Known rows, with every way that one mark hangs from another
S[X]: [  5 -26 -20   2  -8 -17   5 -28   7  -9 -24  -4   6  13 -10   9  34 -23
 -27 -25 -32  -2  32 -12 -23  14   1 -16 -29 -18 -29  15 -24 -28   7 -14
  27  -8 -24 -25 -18   7 -19  -5  18  14 -10 -28 -21]
H[W[R[S]]]: [-13 -20 -18  -7  -5 -25  21 -41  29 -15   7   1 -10  25  -5  24  20 -15
 -27 -21 -46   3  20 -33 -25  15 -41 -40 -24  10 -14  28 -33 -20  14 -19
   6  -6 -30 -22  -8 -10 -25  12  28  19  -8 -16 -14]
C[D[P[X[S[R]]]]]: [ -9   1 -15  -4   0   5  18 -55  14  -4 -48  -3 -20   0 -17  27   8  10
 -23  -3 -38 -32  18 -18 -35  15 -19 -10 -15 -27 -19  15  -6 -15  -6 -22
  -1   0 -25  -7 -24  11 -34 -14 -18  -1 -13 -57 -21]
D[P]: [-10  -2   3  -2  -1  -2   9 -38   7  -3 -18  12  -7  15   1   6  33   2
 -19 -10 -46 -15   1  -7 -33   9 -22 -13  -9  -5 -34  24 -16 -24  -4 -25
   5  -2 -25  -7 -18   7 -20 -10  -7  19 -12 -34 -18]
S[R[W] X[L[Z[M]]]]: [  9 -36  -5  -1   9 -28  24 -63   3 -10 -46 -12   2 -26 -25  31  40  -2
 -22  -5 -33 -10  45 -12 -11  14  -2 -38 -28 -32 -12  20  -7  -1 -12 -10
  32  -3 -20 -23 -38  27 -31  -3  26   5  -7 -16   6]
Z[L M]: [-15  15   0   4   5  -9  12 -25  22 -10  -7  -4   0  -2  -7  24  21 -12
  -6 -20 -36 -38   3 -20 -22  15  13  -5  -1  -4 -58   2 -39 -27  -2 -37
   9   6   3  -7 -13  30 -23 -11  15   0 -24 -23  -4]
H[W[R[S[X[P]]]]]: [ -9 -27 -14 -15  -4 -28  22 -45  17 -16   4  -8   0  15 -18  17  29 -22
 -32 -25 -49   2  35 -23 -25  15 -39 -46 -32   4  -6  30 -32 -20  14 -16
  16  -8 -31 -24 -13 -19 -27  10  36  19  -4 -22 -10]
A[C[D[P[M]]]]: [-16   3 -23   2  -1  -8  11 -13  12  -7 -38  17   5 -15  -4  12   7   5
 -21 -19 -41 -16   9 -27 -29   7 -22  -8 -10  -4 -21  14  -7 -21   7 -25
  -9   2 -24 -14 -35  11 -14   5 -22   8 -31 -54  -1]
L[Z]: [  8 -12 -11 -17  -3 -19   5 -17  22  -6 -32  -5  -3  16   1  19  31   6
 -24  -4 -34 -11   9 -24 -28  22   2 -15 -18 -13 -53  26 -18  -6 -11 -22
  21  -3 -22  -5 -13   7 -16  -4   5  21  -4  -9 -24]
W[H R[S[X[L[Z]]]]]: [ -7 -35 -13 -27  -8 -21  16 -25  24 -21  -3  -1  20  14   6  29  42   5
 -23 -20 -44   9  29  -6 -24  20 -51 -49 -28 -28 -26  41 -41 -15  -6 -16
  35   0 -42 -16 -20 -14 -33   3  25 -14 -26 -18 -24]
Z[L]: [ -7   8  -5   0 -10  -5  12 -24  15  -6   6   1  -2   5  -3  20  24 -15
 -14 -11 -38 -28  13 -13 -36  19   8  -2 -15   1 -39  11 -35 -30   1 -24
  13   5 -10 -16  -7   9 -23 -14   9   7 -10 -26 -10]
M[P[D[C]] Z]: [ -5 -12 -13   6 -23 -23   6 -24  33  -8 -64 -19  -6   8 -11   1  10 -17
  -7  -1 -18 -50  14 -24 -17   0  19 -29 -18   4  -5  -3 -27 -29  -8 -24
   0  29 -23 -42 -19   1  -9  -7   5   9 -18 -33 -20]
Y[R[S W]]: [  9 -15  -7  11   9 -29  29 -51  35   3 -43  14   5   7 -17  26  26  -9
 -24  -3 -33  -7  18 -31 -23  15 -32 -41  -8  -7   8  43 -19 -11  16  -9
  18  10 -15 -30 -12   6 -30   8   4  16  -2  -8 -10]
S[X[L[Z[M]]]]: [  5 -26 -10 -31  -1 -19   1 -19  -2 -12 -36 -22  16  -5 -18  14  50  -2
 -13  -9 -32  -9  37 -12 -17  18   0 -27 -22 -28 -45  18 -22 -13 -13 -25
  33  -7 -22 -10 -23  16 -17  -6  13  13 -13 -17  -5]
S[R X[P[D]]]: [ 10 -24 -21  -2  -5 -19  21 -57   5 -10 -41 -18   9  -6 -27   2  33 -21
 -36 -30 -39 -20  44  -5 -25  10   3 -30 -34 -26   8  10  -7  -4 -19   0
  26 -23 -29 -41 -30  -3 -40 -15  14   0 -10 -45 -28]
X[L P S[R[W[H]]]]: [ -2 -11   5 -33  -7  -9  44 -59  -4 -17 -28 -17  12 -33 -36  15  42   7
  -5 -11 -33 -46  57  18 -24   4 -37 -40 -25 -22  17  29 -24  25 -21  -8
  25  -3 -17 -13 -12 -11 -53 -13  35 -27  -2 -36  18]
D[C P[M]]: [-17  -9  -7  18  11  -8  10 -16 -13  -8 -54  21  -6  -3   3 -11  30   1
 -27  11 -43 -10 -17 -12 -29   0 -27 -23  -7   8 -24  12 -13 -27   9 -27
   6   2 -36  -1 -42   0 -19  -5  -8   8 -14 -35  -4]
L[X[P S]]: [ -4 -12  -8 -32  14  -4  25 -29   1 -10 -42 -17   2  -8 -25 -12  35  -1
 -22 -13 -31 -20  38  -6 -41   3  -7 -15 -24 -30 -33  17 -14   8  -4 -29
  21 -13 -13  -5 -10 -10 -43 -11   0  -6  -9 -31   0]
C[D[P[M[Z[L]] X]]]: [-20  -3 -12  -5 -12  -4  10 -31  13  -5 -39 -17  -8  -8 -16  30   7   1
 -17   9 -39 -27  -1 -29 -37  16  -2  -8 -14  -9 -28  -3 -15 -36   7 -34
  -4   2 -19  -7 -31  10 -10 -15 -15   8 -11 -45 -10]
Z[L M[P[D X]]]: [-30  12 -12  11   6  -5  14 -57  39 -23 -19 -27   0  -5 -17  30  11 -14
  -7 -22 -28 -66   7 -29 -36  18  13 -25  -5   1 -48 -11 -22 -30 -17 -30
   5  14   2 -16 -16  24 -33 -16   6  -1 -21 -33 -23]
Y[R[S[X[P]]]]: [ 15 -13  -7  -8   8 -30  21 -34  15   0 -48   1  23   8 -19   8  42 -14
 -27 -15 -37  -5  31 -20 -25  10 -24 -39 -14 -24   1  38 -20 -11  12  -7
  30  -3 -21 -29 -15  -9 -28   0  -1  13  -5 -19 -11]
P[M X[L S]]: [-31 -28 -30 -17  -7  -6  22 -29  -7 -25 -35 -29  10 -12 -23  10  34   7
 -12  -6 -15 -23  21 -27 -41   6 -37 -37 -21 -12 -21  -2  -3   0   2 -14
  28 -21 -15  -1 -19 -12 -43  -8  13  -2   8 -15   2]
X[P]: [  1  -6  -3 -20 -12 -16  15 -29   7  -5 -25 -14  13   3 -17   5  41 -17
 -19 -25 -41 -31  25  -1 -26  16 -14 -16 -16 -10 -22  19 -24 -11 -13 -16
  19 -10 -16 -14 -11 -10 -20 -12  12   8  -7 -28 -10]
X[L[Z] P[D] S]: [ 10 -13  -6 -78 -13  -3  11 -21  -6 -15 -40 -41  20 -17 -45   3  40  19
  -5   2 -26 -47  50   1 -44  14 -17 -37 -22 -13 -13  33 -24  32 -37 -21
  26  -9 -25  -7   1 -15 -50 -15  14  -4  -3 -33 -18]
S[R]: [  0  -6 -15  18  -3 -16  25 -45  20  -4 -30   7 -11   9   4  14  27  -6
 -24 -24 -35 -16  17 -18 -17   9  -8 -13 -20 -20 -12  10  -8  -9 -11  -6
  15 -13 -20 -27 -23   9 -30 -10   6   6 -12 -26 -12]
M[Z]: [ -4 -16  -6  -9 -27 -26   9  -6  24   3 -34 -12  -2  13  -5   3  23 -14
  -8 -14 -27 -19   9 -21 -15   7  11  -8 -15 -14 -26   7 -29 -23   5 -25
  11   5 -11 -27 -10   3  -4  -7   9  16  -9 -20  -7]
S[X[L]]: [  3 -28 -16 -21 -13 -14   4 -22  -6 -11 -20 -14  16   0 -18   7  51 -15
 -13 -16 -32  -7  45  -4 -20  14  -9 -22 -28 -22 -23  14 -24 -23  -3 -17
  32 -10 -26 -22 -18   3 -18  -7  11  10 -10 -27  -6]
Z[L M[P[X]]]: [-31  15  -1  17   9  -9  19 -53  30 -20 -19 -20  -1  -4  -7  33  18 -14
  -5 -21 -29 -60   6 -25 -30  15  10 -19  -5  -7 -55  -6 -25 -35  -8 -32
   8  20   8  -7 -19  23 -24 -12  12   2 -14 -23   1]
R[S]: [ -2  -5  -6   4  -7 -10   4 -24  23   2 -16  18  -7  19  -6  16  20  -5
 -20 -18 -35 -22  15 -23 -29  12 -20 -31 -10 -15 -20  30 -37 -18  -2 -16
  16   3 -14 -11 -10   1 -36  -3  16   7 -11 -12 -21]
W[R]: [ -8 -23 -17  -7 -10 -19  17 -23  19  -8  -9  -4   1  25  12  18  34  -9
 -21 -22 -36   5  15 -22 -26  19 -37 -14 -22 -15 -30  23 -23 -21   7 -20
  16 -11 -31 -30 -11  -6 -21   1  10   9 -21 -18 -18]
R[S W]: [ -1 -16  -3  17  -4 -16  14 -49  29   2 -12  21 -12   3 -21  33  11  -9
 -24  -9 -37 -21  20 -24 -30  15 -29 -43 -12  -6  -1  37 -37 -18   5 -12
  13  15  -8 -16 -13  12 -41   2  32   7  -2  -6 -15]
X[P S]: [  1   0  -1 -28  -5  -7  21 -28  -5 -10 -30 -11   7   1 -26   1  30  -4
 -15 -20 -28 -40  35   0 -36   6 -19 -19 -20 -13 -15  27 -31   9  -5 -18
  19  -5 -13  -8   0 -12 -42 -12  31  -6  -3 -34  -6]
S[R[W[H]] X]: [  4 -31 -17  29  -2 -22  32 -76  27 -17 -24   8   0  -8 -12  28  26 -20
 -36 -26 -36  -2  38  -4 -10  12  -9 -34 -38 -22   4  14 -14 -16   3   2
  26  -5 -28 -34 -34  15 -35  -5  33  -8 -10 -34 -13]

Rows
[-34 -24 -22   8 -17 -22  17 -20  15 -16 -31 -30   5  -8 -13  11  20 -13
 -17  -6 -23 -20  -6 -37 -38   9   4 -20 -18  -4 -33 -18  -8 -28  16 -21
  21 -11  -5 -15 -28  -7 -18 -12   8  12   9 -13  -2]
P[M[Z[L]] X]
[  4 -10 -19 -23 -11 -11   8 -23  11  -6 -45 -14  12  -4 -32  -9  32 -18
 -27 -15 -42 -39  22  -3 -32  15  -8 -26 -12  -1  -9  16 -23  -5 -21 -16
  14  -6 -26 -23 -17 -16 -30 -12  -4  -2 -15 -45 -31]
X[P[D[C]]]
[  2 -13   3 -26  12 -15  30 -47   2 -12 -47 -12  -6 -24 -23  29  28  26
  -3   6 -20 -34  38 -15 -21   8 -16 -36 -16 -27 -19  30 -15  27 -20 -21
  22   2 -11  -3 -16  24 -48  -5  28  -8  -6 -14  13]
X[L[Z[M]] S[R[W]]]
[  8 -27  -9  -2   4 -29  32 -53  33 -11 -36   6  24  -5 -22  28  42 -12
 -22  -6 -38   1  38 -14 -17  15 -39 -55 -19 -15  11  42 -25 -12  12  -6
  29  11 -24 -30 -17   3 -31   6   9  -1  -9 -16 -10]
Y[R[S[X[L]] W[H]]]
[-17  10  -3  -4  23  -5  16 -25  23 -10 -19 -10  -2 -13 -10  12  24  -9
 -11 -16 -38 -27   7 -22 -30  11  20  -4  -5 -18 -67  -3 -27 -22  -3 -45
  11   1   4  -4 -20  29 -29 -12  -3  -5 -27 -23   5]
Z[L[X] M]
[  3 -26 -16 -60 -15 -15   9 -16  -4 -16 -40 -46  32 -24 -35   8  51  11
 -12   0 -36 -32  28 -14 -34  18 -17 -41 -22  -3 -15  14 -11  16 -40 -17
  25 -28 -30  -9 -21 -14 -27 -13   8   7  -6 -16 -16]
X[L[Z] P[D M]]
[-23 -15  -8   9 -23 -26  17 -43  34 -11 -46 -32  -5  12  -6  14  20 -16
  -6 -15 -18 -47  15 -27 -24   7   8 -26 -19 -16 -25  -5 -13 -33   1 -20
  11  22  -6 -28 -17  -5  -4  -8   6  20   2 -21  -3]
M[P[X] Z]
[-27  11 -13  16  10  -5  12 -49  33 -21 -34 -20  -2 -10 -18  23  10 -16
 -11 -12 -29 -67   5 -26 -36  15  13 -27  -2   2 -46 -10 -24 -31 -14 -32
   6  24  -1 -15 -22  20 -33 -14   0  -5 -21 -37 -16]
Z[L M[P[D[C] X]]]
[-23 -23 -20 -10  -5  -7  37 -66  18 -23 -27 -18   0 -14 -28  23  34   5
 -16 -13 -27 -33  39  -5 -35  12 -36 -41 -20 -25 -10  12  -6   7 -12  -6
  28  -2 -13 -10 -15  -8 -55 -11   7 -17   4 -33  -3]
P[X[L S[R[W[H]]]]]
[  6 -28  -9  14   0 -27  38 -79  16 -16 -26  -4  11 -20 -23  19  37 -25
 -38 -28 -45 -14  45   9 -14  12 -12 -37 -37 -23  11  19 -14  -8  -6   3
  30  -7 -25 -32 -36   3 -36 -10  37 -12  -7 -39  -6]
S[R[W[H]] X[P]]
[  3 -15 -10   9   6 -29  35 -56  49  -7 -34  17  13   6 -12  30  27  -9
 -26 -10 -38  -5  15 -23 -19  15 -38 -48 -11  -6   5  42 -26 -10  11  -6
  18  11 -19 -25 -13   5 -31   7   7   1 -10 -13 -17]
Y[R[S W[H]]]
[-19  12  -1  -8  26   1  21 -26  14 -13 -23  -9  -6 -14 -14  10  17  -1
  -8 -11 -29 -32  14 -21 -34   6  18  -5  -8 -20 -64   2 -32 -11   2 -48
  11   3   5   0 -13  27 -42 -13   6 -14 -26 -25   8]
Z[L[X[S]] M]
[ -1 -36  -9 -26  -3 -21   6 -19   4  -5 -15  -3   8  15  -1  24  39   3
 -22 -10 -37   5  33 -22 -31  20 -40 -40 -24 -32 -24  42 -30 -16   2 -18
  32  -2 -34 -21 -18 -11 -33   5  18   7 -16  -8 -14]
W[R[S[X[L[Z]]]]]
[  6 -18  -5 -45  17 -15  15 -23  11  -5 -50 -25   7  -9 -18  -1  47   7
 -32  -2 -44 -10  25 -14 -39  18   9 -17 -22 -33 -57  22  -3   8 -21 -29
  26 -13 -19   3 -21  -6 -24  -8 -15  13  -5 -14 -10]
L[X[P] Z]
[ -7 -20 -25 -31  11  -3  23 -27   5 -18 -51 -27   9 -16 -32 -14  26   0
 -27 -10 -27 -16  28 -20 -46  -2  -9 -27 -30 -16 -18   5  -8  14  -9 -25
  17 -29 -21 -13 -16 -10 -51 -13   6 -10 -13 -30 -16]
L[X[P[D M] S]]
[-20 -12   1   3  -8 -16  13 -21   1  -5 -35  -1  -1   5   4   0  25   3
 -14  -2 -36  -8 -13 -21 -27  -1 -15 -18 -14   0 -24   9 -14 -25   8 -30
   3  -7 -25 -11 -30   5 -10  -7   7  20  -7 -22  -5]
D[P[M[Z]]]
[ -6  -6 -11  -6 -15  -9   8 -20  11  -1 -50  -8  -7   0  -8  26   9   4
 -14   6 -37 -18   0 -28 -20  10  -7  -8 -17  -9 -20   7 -21 -31   5 -34
 -10  -3 -29 -12 -29  18  -2  -9  -5  11 -21 -40 -13]
C[D[P[M[Z]]]]
[-15 -19 -28 -14 -13  -9  13  -9  19 -15 -38 -29   2 -11 -22  -1   2  -5
 -15  -1 -17 -18   3 -40 -42  -3  19 -22 -28   6 -15 -14 -21  -8   3 -31
   7 -16 -20 -31 -17   4 -37 -13  14  -5 -16 -25 -24]
P[D M[Z[L[X[S]]]]]
[  1 -28  -3   7  -5 -21  21 -60  29 -12 -11  10  12 -10 -32  29  25 -20
 -31 -21 -45 -20  36   2 -26  15 -31 -58 -26 -13   6  38 -45 -16   3  -4
  27  16 -18 -14 -21   0 -45  -1  49 -13  -7 -24 -18]
R[S[X[P]] W[H]]
[-20   8 -12  -2  -8 -11  13  -6  13  -3 -34   9   5 -25  -8  12   0   2
 -15 -11 -39 -24   8 -27 -30   6   0  -1 -11  -1 -23   9 -16 -27  16 -33
 -12  13 -16 -18 -33  11  -8   1 -19   5 -29 -55   8]
A[C[D[P[M[Z[L]]]]]]
[ -8 -19 -16 -18  12 -13  21 -25   2 -11 -44 -23  12 -14 -16 -10  43 -10
 -29 -15 -39  -5  19 -17 -32   5  -8 -20 -26 -20 -31   4  -5  -7  -5 -25
  20 -27 -18  -8 -28  -8 -26 -10  -4   4 -10 -19   2]
L[X[P[M]]]
[  3 -21 -14 -70 -10  -7  16 -16 -14 -21 -44 -44  25 -26 -41   4  38  23
  -5   6 -22 -39  39 -12 -44   8 -24 -45 -27  -4  -7  22 -17  32 -31 -18
  27 -24 -29  -4  -9 -15 -48 -13  25  -7  -3 -22 -14]
X[L[Z] P[D M] S]
[ -5 -22 -20 -21 -26 -22  13 -16  12 -11 -42 -35  20 -10 -29  -3  26 -14
 -19 -17 -31 -30  10 -22 -28   6  -2 -30 -24   3  -2  -1 -19  -4 -13 -17
  12 -23 -23 -29 -19 -12 -21 -12  20   6 -10 -26 -24]
X[P[D M[Z]]]
[ -6 -16  -6  16  -9 -16  21 -56  47 -10  -2  23  -3   3 -15  37  12  -9
 -25 -17 -41 -21  15 -12 -24  16 -36 -51 -16  -3  -3  34 -44 -15   0 -11
  14  18 -13 -10 -14   8 -42   1  35 -10 -10 -14 -24]
R[S W[H]]
[-12   7 -18  -5  -2  -5   9 -18  17  -1 -34  18   2 -10  -7  11  10   4
 -20 -22 -45 -21  19 -19 -30  11 -16  -3  -7  -9 -25  22 -11 -21   4 -26
  -9  11 -21 -14 -27  13 -14   4 -29   9 -32 -59  -7]
A[C[D[P]]]
[-29 -44 -43 -19 -23 -18   6  -7   9 -16 -70 -42  15 -21 -36  -9  29  -8
 -17   9 -20 -27   4 -33 -36   8  -8 -44 -11   0  -5 -21  -1 -14  -6 -19
  20 -10 -24 -27 -37 -21 -28 -11 -19  -1  -4 -30 -19]
P[D[C] M[Z] X[L]]
[-11 -28 -20  -7  -3 -26  19 -44  21 -16   6  -1  -7  24 -11  22  23 -21
 -32 -22 -45  10  29 -30 -23  15 -36 -42 -31   5 -11  28 -32 -24  18 -18
  13  -7 -33 -26 -12  -9 -26  13  33  21  -7 -20 -14]
H[W[R[S[X]]]]
[ -8 -17 -15   2  18  -5  39 -56  26 -18 -38   2 -13 -11 -13   7  20   3
 -28 -12 -29  -8  32 -12 -31   0  -8 -23 -30 -29 -19  15  -9   8  -3 -20
  17  -7 -17 -14 -19   8 -54  -6   8 -18 -14 -30  -2]
L[X[S[R[W[H]]]]]
[-23  -6  -6  -5   5   3  17 -51   5 -10 -27   1 -11  12 -12   2  26   8
 -21  -9 -36 -26   6  -9 -51   9 -31 -23 -10 -15 -37  19  -6 -14   2 -21
  13   1 -17   2 -14  -4 -42 -13  -9  12   2 -41 -23]
D[P[X[S]]]
[  3 -10 -11 -60 -14   2  14 -16 -16 -12 -47 -27  18 -20 -50 -12  40   3
  -4   1 -27 -55  50   9 -39   6 -25 -36 -16  -7   5  24 -30  19 -24 -20
  23  -1 -26 -15  -6 -24 -52 -15   6 -19 -11 -49  -9]
X[L P[D[C]] S]
[-32 -18 -14  10   4  -6  16 -46   3 -15 -30  -5   0   4  -4   6  32   2
 -26  -7 -40 -10 -12 -22 -43   8 -34 -28 -12  -5 -35   4   4 -24   3 -18
  12 -17 -23   1 -33  -2 -27 -10  -8  19   0 -27 -16]
D[P[M X]]
[-20  -6 -14  12  -4  -8  23 -61  23 -22 -36 -16  -9  15  -8  20  19  -6
 -13 -18 -16 -47  29 -23 -37   7 -17 -30 -24 -13 -25   8 -12 -19  -4 -12
  15  14 -12 -14  -9  -2 -33  -7  15   8   2 -26 -10]
M[P[X[S]]]
[-25  -9   3 -32  13   0  14 -44  -4 -14 -38 -15  -2  -4 -18  10  38  23
 -10   3 -37 -32  10  -8 -46  12 -31 -31  -2 -23 -52  23  -6  -1 -14 -30
  17   4 -14  14 -19   5 -42 -11 -13   9  -4 -31  -6]
D[P[X[L[Z[M]] S]]]
[-19 -26 -41   2  -7  -4  29 -77  45 -24 -33 -17  -5   0 -35  18   7  -2
 -32 -23 -25 -35  24 -21 -48  15 -21 -43 -24 -11  -2   4  -3  12 -15  -1
  18 -10 -19 -25 -13  -2 -71 -14   6 -18  -3 -47 -51]
P[D X[S[R[W[H]]]]]
